Each row was made from one walk, in order. Every step used is in the known rows, and no mark comes twice. Write each row's walk.
In the rows, 128 means zero.
Known rows
d-l: [118 134 103 119  94 115 149 138 145 104 193 129 141 104 125 134 131 157
 118 142 100 143 100  73 123 121 143 134 154 115 154 148 153 118 153]
w-d: [115 148 148 153 119 120 112 146 144 126  98 125 148 122 136  89 160 122
  80 140 148 146 123  96 102 135 111 124 122 154 138 124 125 153 141]
g-x: [117 103 108 160 118 127 134 119 160  89 129 144 107 121 136 121 134 113
  95 105 130 120 134 161 136 152 138 126 157 102 112 135 131 125 102]
g-x-v: [ 96  78 116 163 134  89  94 125 157 123 134 154 113 129 129 127 154 104
  83 113 161 130 132 165 144 166 138  99 128 129 124 116 115 122 119]
w-d-l: [103 127 116 139 108 104 135 157 153 113 145 128 154 105 122  96 154 166
  73 174 130 152  95  55 103 118 137 115 131 135 170 138 149 132 168]
n-v-d-p: [156 116 147 103 151 113 109 141 118 121 141 130 132 167  75 155 103 186
 151 132 127 159 124  56 154 111 129  83 124  63 140  73 131 122 150]
c-q: [140 165 159 114  95 150 153 149 116 121 162 128 114 127 141 127 139 134
  79  63 148 146 138 118 123 126  99 139 160 113 113 149  96 122 123]
y-d-v-n-c: [122 139 107 125 164 173 151 125  76 110 116 100 132 120 130  57 106 125
 196 137 158 116 153 147 136 159 138 111 112 135  95 139 156 115 151]
n-v-x-g: [161  66 195 106 110 178 114 115 127 142 137 139 144 131 114 171 121 127
  99 122 217 178 144  96 141 115 117 120  58 140 137  37  85 100 142]
g-x-v-n-c-q: [113 102 110 165 142 127 140 119 112 113 106 124 115 117  96 117 138 143
  79 125 252 133 151 214 151 163 109  88 132 131  90 112  96 116  96]
n-c: [139 177 110 152 118 173 142 120 106  98 160  99 133 119 111 127 126 130
 161 130 167 144 122 151 136 149 130 163 129 106 145 148 156 136 108]
g-x-v-n: [ 93  89 100 171 141  81  94 106 166 119  88 151 128 105 122 119 140 108
  99 135 162 123 136 176 152 163 111  90 137 172  89  84 105 124 116]
l-d-p-a-t-b: [136 121  95 114 165  78 146 184 153 124  98 119 128 175  92 155  92  73
 126 189 114  67  93 187 116 108 127 187 153  85  88 118 123 151  52]
w-d-v-n-c: [134 155 107 142 144 159 107 110 103 119  68  92 142 112 103  86 123 158
 174 190 185 114 141 129 119 147 129 137 108 142 128 122 156 135 138]
p-a: [110 155 139 151  92 112 164 165 128 114 166 133 165 127 125 138 143 113
  85 123  99 123 115 179 138 147  80 159 164 129 121 144 116 165  92]
y-d-v-x: [122  90 150  93 170 163 159 108  92 136  86 142 105 127 164 109 145  92
 145 104 133 122 159 112 119 125 145  85 102 142 132 109 142 105 196]
h-y: [138 144 110 150  91 135 165 101 140 136 137 130 116  91 144 155 133 110
 144  95  89 143 104 144 108 138 132 150 133 144  98 174 124 114  96]
h-y-d-p-a-t: [115  67  87 162 125  90 242 185 125 134 126 115 153 142 147 159 103  91
 119 152  44  96 106 190 120 138 157  87 173 118  84 189 123 111  87]
l-d-v: [142 163 152  97 159 162  73 102 131 129 138 136  83 141 134  91 135 124
 162  84 121 130 141 104 121 117 135 195 106  85 122 158 131 122 120]
h-y-d: [106 113 124 156 122 144 199 133 130 130 133 129 119 105 163 104 143  96
 118  74  87 152 118 142 101 151 127  98 114 165  77 183 122 110 118]
p-a-t: [137 141 115 159  95  87 156 187 127 115 132 103 161 127 137 151 134  97
 119 184  96 101 128 170 123 152  88 162 177 112 120 137 137 146  76]
d-p-a-t-b: [138  99  71 114 119  67 178 198 138 116 108 112 162 161  97 188  80  77
 139 201  94  44  97 184 129 126 147 160 188 113 106 108 125 144  78]
x-v-n-c: [118 164 111 163 142 119 102 117 112 133 121 105 151 111  94 117 134 126
 164 165 199 149 128 173 152 163 108 120 111 166 120  96 125 130 122]
p-d-v-n-c: [114 150  65 131 133 159 115 109  96 128 147 106 154 118 132 101 105 146
 196 134 111 107 118 165 138 153 131 158 120 157 144 174 164 126 110]
l-d-v-n: [138 179 130 103 162 149  71  82 140 132 102 134  92 117 129  81 119 129
 180 104 119 129 153 118 130 119 105 190 109 131  88 130 124 117 120]
n-v: [136 118 148 126 123 131 104 166 131 129 159 126 154 149  79 133 127 121
 116 101 156 166 145  92 144 150 125 134 119  86 108  91 104 126 129]
w-d-p-a: [ 98 122 133 147 117 104 162 178 142 127 126 138 179 154 104 138 125 132
  49 150  98 114 100 140 138 117 131 107 169 120 146 139  98 171 124]
t-b: [125 146 106 114 113 120 129 147 143 114 115 127 131 128 110 135 115  78
 147 116 128 105 108 142 108 138 121 176 133 162  97 100 131 141 108]
l-d-p-a: [112 158 139 122 149 126 144 147 147 125 157 154 128 167 102 137 118 120
  81 104  83 127 106 165 156 102 109 162 154  87 119 148 104 158  88]
a-p-d-w: [112 133 108 111  89 107  91 118 156 186 152 125 125 131 167 152 108 106
 150 115  36 126 122 119 109  96 191 152 150 135 171 204 129 158 115]
q-c: [135 154 130 142  95  96 102 130 124 117 177 131 149 155 173 101 138 125
  88  94 137 118 145 157 107 128 159 165 121 145 136 116 138 141 133]
l-d-w: [149 180 163 103 150 150  92 120 159 153 118 132  77 137 122 118 127 149
 150 113  76 146 137 102 124  73 150 158 119  76 112 158 126 112 124]
b-t: [136 141 116 123 127 121 154 140 118  92 149 138 146 133 110 107 129 113
 152 114 101  77 150 136 135 137 122 137 144 177 153 110 118 127 119]
a-t: [154 147 110 147 110 106 122 150 140 118 124  95 133 119 143 133 130 100
 164 161 107 125 136 121 115 146 127 157 155 109 126 124 145 114 110]

Write each row's walk
[149 125 137  89 138 152 130  76 107 139  93 143  95 121 143 156 136 115
 170 118 131 116 153 109 128 116 143 135 123 119 151 110 143 111 176]
d-v-x
[111 104 124 113 149 139 170 168 127 122 153 137 132 163 134 101 104 104
 115  72  83 133 128 109 147 123 170  72 148 125 126 138 114 113 167]
y-d-p
[138 160 169 112 126  82  77 133 129 170 102 130 119 118 138 141 152 195
 160 168  87 144 128  75 124  92 123  75 100 125 158 119 145 114 169]
x-v-d-w
[145 186 127 134 113 170 169 114  94 112 125  99 129 103 108 114 115 157
 120 116 199 149 142 166 139 136  86 140 148 129  90 129 112 126 103]
v-n-c-q
[122 122 123 134 133 112 121 141 153 136 108 135 147 149 110 127 116 133
  98 121 121 137 111  76 130 106 162 100 143 124 153 132 112 142 154]
w-d-p
[139 159 132 112 165 138 101 110 158 123 147 146  99 159 106 131 110 121
 133  73 102 149 118 108 145  92 155 156 131  80 126 140 118 128 120]
l-d-p
[112 134 117 127 106 110 175 164 129 120 182 142 164 160 105 170 105 126
 100 112  60 107 104 164 164 118 133 135 194 100 134 146 103 151 110]
d-p-a
[151  99 161 119 149 147 131 122 123 143  98 138 132 137  82 167 142 109
 107 127 197 171 148 107 143 130 110 112 105 116 122  49 111 126 161]
n-v-x
[119  98  97 120 136 146 169  99 116 146  91 130 115  92 164  94 111 110
 175  99  74 115 140 140 107 149 135 104 113 182  51 169 118  89 132]
h-y-d-v-n
[112  81 104 141 144  86 208 216 114 118 139 111 168 171 135 128 105  90
 102 162  61  95 124 162 135 136 140  92 186 110 115 145 124 132 117]
y-d-p-a-t
[ 87 113  81 122  81  90 118 126 159 143 200 129 147 117 166 133 125 111
 108 134  71 140  85 100  96 126 169 153 146 158 191 203 160 169 122]
a-p-d-l
[125 128 133 120 128 137  87 133 128 137 101 128 136 128 137  91 147 135
 130 134 136 115 135  80 104 133 144 142 109 122 144 145 138 132 157]
w-d-v
[126  98 150 135 140  80  83 112 147 138  75 144  83 116 136 139 150 194
 137 171 113 113 136 119 136 106 144  53 116  92 142 105 149 105 149]
g-x-v-d-w
[105 105  89 186 158 118 120 103 132 109 104 122 127 108  95 118 132 122
 130 163 216 127 138 211 158 177 121  95 122 145 100  95 127 125  99]
g-x-v-n-c
[124 133 123 126 134 123  89 108 138 135  61 120 146 104 132  77 131 144
 143 161 125 116 143  92 113 135 114 131 121 169 115 114 125 135 150]
w-d-v-n
[166 111 203  82 140 202  76  57 120 150 113 148  79 120 166 132 136 136
 146 106 182 137 144  96 115  82 127 179  36 133 144 106 116  94 127]
l-d-v-x-g
[152 175 138 133 109 189 167 141  87 112 170 102 117 120 110 127 133 149
 105  94 205 151 138 147 130 133 114 152 139  89 127 164 120 127 106]
n-c-q
[139 179 102 153 127 158 148 110 115 100 121  95 138  96 105 114 109 134
 173 150 163 142 129 165 144 150  97 151 137 148 110 112 142 135 110]
v-n-c
[132 112 152 120 139  99 142 179 111 121 149 131 162 174  69 171 111 181
 102 157 110 138 111 116 162 116  94  86 143  71 131  87 118 154 117]
n-v-d-p-a
[105 129  92 110 112 130  91 137 119 150 186 138 141 142 156 116 135 132
 154  81  65 109 114 113 125 141 139 164 130 140 161 199 147 125 139]
p-d-v
[156 106 176 114  88 181 139  83 127 135 130 144 121 102 166 169 133 126
 105 120 174 150 126 109 122 103 111 139  81 186 156  76 115 103 141]
v-x-g
[112 105 139 169 138  72  88 112 143 111  93 146 101 116 144 122 173 154
 101 149 158 132 128 139 127 155  94  70 111 129 137  96 147 136 121]
g-x-v-d
[134  67 138  88  84 163  78  57 120 186 143 138 119 117 213 167 113  90
 140 113 136 115 134 115  96 104 174 170  72 195 202 156 124 141 124]
a-p-d-v-x-g
[137  55 182  86 129 198 145 105  91 143 120 146 118 126 187 113 127 112
 131 100 158 131 151  92 112 111 146  96  55 173 141 101 120  82 181]
y-d-v-x-g
[118  94 110  98 131 132  92  60 120 173 111 139 111 122 185 162 131  73
 150 115 116 112 138 136 101 115 167 161 120 163 192 167 155 166 139]
a-p-d-v-x
[121 126 150 103 133 142 157 168 130 139 129 128 119 139 145  98 122 134
 136 100  63 129 140  98 125 104 172  83 137 117 114 155 122 102 173]
y-d-w
[155 144 166 128 139 114  93 145 118 116 121 116 136 138 101 124 145 168
 135 144 155 175 131  71 127 137  79 105 102  93 121  73 140 143 130]
n-v-d
[132 165 130 119 105  95 138 124 132  97 146 126 122  89 141 129 141 202
 137 180 102 156  88  47 104 110 104 102 128 122 172 125 189 124 163]
v-d-l
[116  79 116 147 159  71  98 109 147 116 110 154 101 144 125 159 136 169
 115 140 133 116 114 127 152 126 149  47 134 100 151 103 135 123 145]
g-x-v-d-p
[155 148 167  91 185 168 100  59 124 145  76 151  63 126 138 125 146 108
 154 110 149 136 152 115 117  99 129 167  85 104 135 120 138 119 146]
l-d-v-x
[141 148 108 108 121 139 102  95 123 126 108 126 125 108 134 112 108 133
 183 119  92 108 147 109 139 130 121 154 146 142 105 121 127 113 147]
d-v-n
[124 162 130 144 129 136 129 136  94 142 130 108 143 114  99 109 139 147
 108 127 239 160 142 172 145 149  89 113 122 155 102 114  91 123 119]
x-v-n-c-q
[127 152 143 129 118  96 168 146 116 111 141 136 142 141 128 164 122 179
 117 151  66 116  99 128 150 103  88  95 166 110 144 126 141 159 116]
v-d-p-a
